Each row comes from the steps of one walk. Every step used is in the known rows, and no mark comes twice. Write the walk behind each row, first mark first.
Known rows:
sunoga-dito-lize: [ 40  -7  22   5  30  13 -13   2  -3  12  -7   6   9   4  30  -3 -15   1
 -21   3]
luba-sovi-kuvutul-lize-gebov-monunak-dito: [-26 -27 -18  27 -24 -13  11  22 -23  23 -11  -9 -14 -11   1  12  24  -5
  25  -6]
kuvutul-lize: [ 23   3   7  15  16  10  12   9   9 -17 -21  17   3  29 -17  -4  46  11
  11  31]
monunak-luba-sovi-kuvutul: [ -3 -23  19  -4   1  -4 -10   9  27  70  -6  20  -5  13  -8   0   5  14
 -36  23]
monunak-gebov-sunoga: [  8  49  -1   7  42 -24  10   3  43  -3   9   7  -7  19  -3   2   4  -8
 -14  17]
dito-lize-gebov-sunoga-sovi: [ -3   9   6 -20  -1   6   0 -30 -10 -49  -1   1  24  16  11  12 -38 -23
   4 -16]
sunoga-sovi-luba: [ 18   3  19 -29  28  26  -2 -20  -1  34  -1 -31  -5  13   4 -37  56   8
 -25  12]
monunak-gebov-lize: [ 41  44  18  29  22 -11  -9  -1  14   7 -18  28  -8  43  34   2  14  14
   2  45]
gebov-sunoga: [  7   9  -3  -8  28  -8  12 -15  14 -22   4   1  21  14 -30  27  33 -14
 -15   7]
lize-gebov-sunoga-sovi: [-18  27 -11 -14   3   5   7 -24   3 -30  -5 -13  17  14 -19  -4 -14 -18
  -3 -14]
kuvutul-sovi: [  4  -8   5 -12  14   6  45  23  24  -5  13   5  32  18   6  21 -10   9
 -31   5]
sunoga-dito-lize-gebov-monunak: [ 25   0  -5   9  -1   1  -7   0 -20  -5  -3 -24 -11 -32  35 -22 -43 -13
  -2 -26]
lize-gebov: [  2  -9   9  -5  22   5   1  10  -5 -33 -14   2  16   4  -5 -14 -14  28
 -21 -12]
sovi-kuvutul-lize-gebov-monunak: [ -2 -10  -4   1 -44  14  -3   2 -14  -7   8  -3 -15 -22 -28 -27  23   5
  21   9]
sunoga-sovi-kuvutul-lize-gebov: [ -8  -2  15 -12 -43  41 -12  -9 -11   6  -9   5   6  11 -28 -36   4  14
  11  14]
gebov-sunoga-dito-lize: [ 28  15  10  -5  26  -6  -2 -12   9   4  10   4  11  -2   6  25  -5 -30
  -7  -7]
sovi-kuvutul-reluz: [ 19  -7  -7 -12  31  56   9 -12 -16   7  32  30  -6   8 -12  15  48  50
 -53  27]
sunoga-sovi-kuvutul: [  5 -19  14 -32 -10  44 -14 -18 -14  26  -3  -5  14  20 -18 -18  20   8
 -30  30]
monunak-dito-lize-gebov-sunoga-sovi: [-19   0 -12  -1  36  -9 -10  -8 -15 -36  -9 -20  29  21  36  42 -34 -11
  15 -22]
sunoga-dito-lize-gebov: [ 26  -3  23   6  20   3 -14   6  -8  -5  -6   4   8 -12  31 -18 -54  11
 -17 -25]
lize-gebov-monunak-luba: [ -6   6 -32  10  15 -24 -12  13  22   7 -11 -25 -21 -15  11 -26 -25  14
  -5  -1]

Which walk is each row?
[ -2  -7 -11  20 -37 -11   0   9  23  68  -7   6 -35  -1 -10  -8  34 -13
  14  35] => gebov-monunak-luba-sovi-kuvutul-lize
[ 12  -4  21 -33  21   3  41  19  24  25  36 -14  15  -7   8   1  32  18
 -31  -7] => kuvutul-sovi-luba
[  4 -33   9  13  57 -10 -13  24 -21 -42 -19   2  30  15  50  31 -36  35
  -5 -19] => monunak-dito-lize-gebov
[  5   9 -19  20 -14   0  14   6  -9 -32 -14  -8 -19  -7 -12 -23  19  -1
  28   5] => kuvutul-lize-gebov-monunak
[ -9  -8  -3   9  50 -30  -6  10 -12 -49   3  -1  35  11  29  59 -26   1
   9 -30] => monunak-dito-lize-gebov-sunoga
[  6  -1  16 -12  15 -14   4 -14  -3 -65   7  15  24  -3   7  27 -30  -8
  -1 -23] => dito-lize-gebov-sunoga
[ -3  30   2  -2 -34   2 -14  -3  12  28  22  10  -6 -33 -52 -11  10 -18
  14 -11] => sovi-kuvutul-lize-gebov-sunoga-dito
[ -1 -12   3   7 -34 -16 -22   7   8  77   6  -6 -35 -45  35 -22 -61 -17
 -11 -16] => sunoga-dito-lize-gebov-monunak-luba-sovi-kuvutul
[-10   6   8 -22  43 -13 -16 -13 -17  -7  12 -34  13   1  37  22   9  -9
  11 -35] => monunak-dito-lize-gebov-sunoga-sovi-luba
[-22   4  20  -3 -46 -11  20  -4   5   1  10  36   2  -8 -47  15  17 -24
  14 -14] => luba-sovi-kuvutul-lize-gebov-sunoga
[ -1 -15  -7  19  -1 -31   3  12   8   3 -18   2 -22 -10  50  -2 -59  -7
   0 -16] => dito-lize-gebov-monunak-luba-sovi
[ -9   0  -9 -10 -58  32  -6 -18 -21   8   0 -20 -18  -8 -20 -42  14 -10
  25  17] => sunoga-sovi-kuvutul-lize-gebov-monunak
[  0  -8 -18   1   3  -5   7   1  -9 -29  -8 -22  -4 -15  -2 -18  -4   5
  -6 -10] => lize-gebov-monunak
[-10  19 -25  40 -20 -31  15  20  27  21 -28   2 -40  -7   9 -16  -7  -8
  28   2] => kuvutul-lize-gebov-monunak-luba-sovi
[-12 -18   2   8 -58   2  21   1 -16   9  -5  10 -26 -20 -23 -15  19 -12
  17  -4] => luba-sovi-kuvutul-lize-gebov-monunak
[ 17 -32 -15  17  50 -11  -3   9 -26 -22 -14 -24   7  15  53  37  11   1
  11   9] => gebov-monunak-dito-lize
[-17  -7  15  16 -30  -9  -8  26  28  48 -12  32 -14  -1 -15 -17 -12  19
   1   8] => monunak-luba-sovi-kuvutul-lize-gebov
[-29  16   5   7 -35 -27  -2   8  39  38   9  30 -16  -5 -40  15  -3 -14
  15   0] => monunak-luba-sovi-kuvutul-lize-gebov-sunoga
[-11   0 -37  40  20 -19   3  29 -13 -23 -23 -26  -9   0  12   9  21   9
  38  -4] => kuvutul-lize-gebov-monunak-dito
[-22 -20   0 -23   8   5 -26 -14 -22 -11  10 -14  33  11  16  38 -27  -7
   5 -14] => monunak-dito-lize-gebov-sunoga-sovi-kuvutul
[ -4  19   0 -20 -36  27  -2 -31   6  15  11   5  10  22 -48   4  53 -28
  17  35] => gebov-sunoga-sovi-kuvutul-lize
[ 17 -20   0  -3   4   0   2  -7 -26 -53  -6  -6  -2 -10  32  -8 -29   3
   2 -18] => dito-lize-gebov-monunak
[-15  27 -25 -23  -3  50   9 -37 -15 -12  41  11  -7  -1 -25  17   9  12
 -33  -3] => lize-gebov-sunoga-sovi-kuvutul-reluz
[-14  10   9 -13 -30   1  -3  -7   2 -14  24  20   9 -10 -54   7  24  -6
  16   1] => sovi-kuvutul-lize-gebov-sunoga
[ -8   5 -17   6 -33  -7 -20  14  15  31   8  -8 -32 -25 -19 -33   1  16
  22  23] => sovi-kuvutul-lize-gebov-monunak-luba
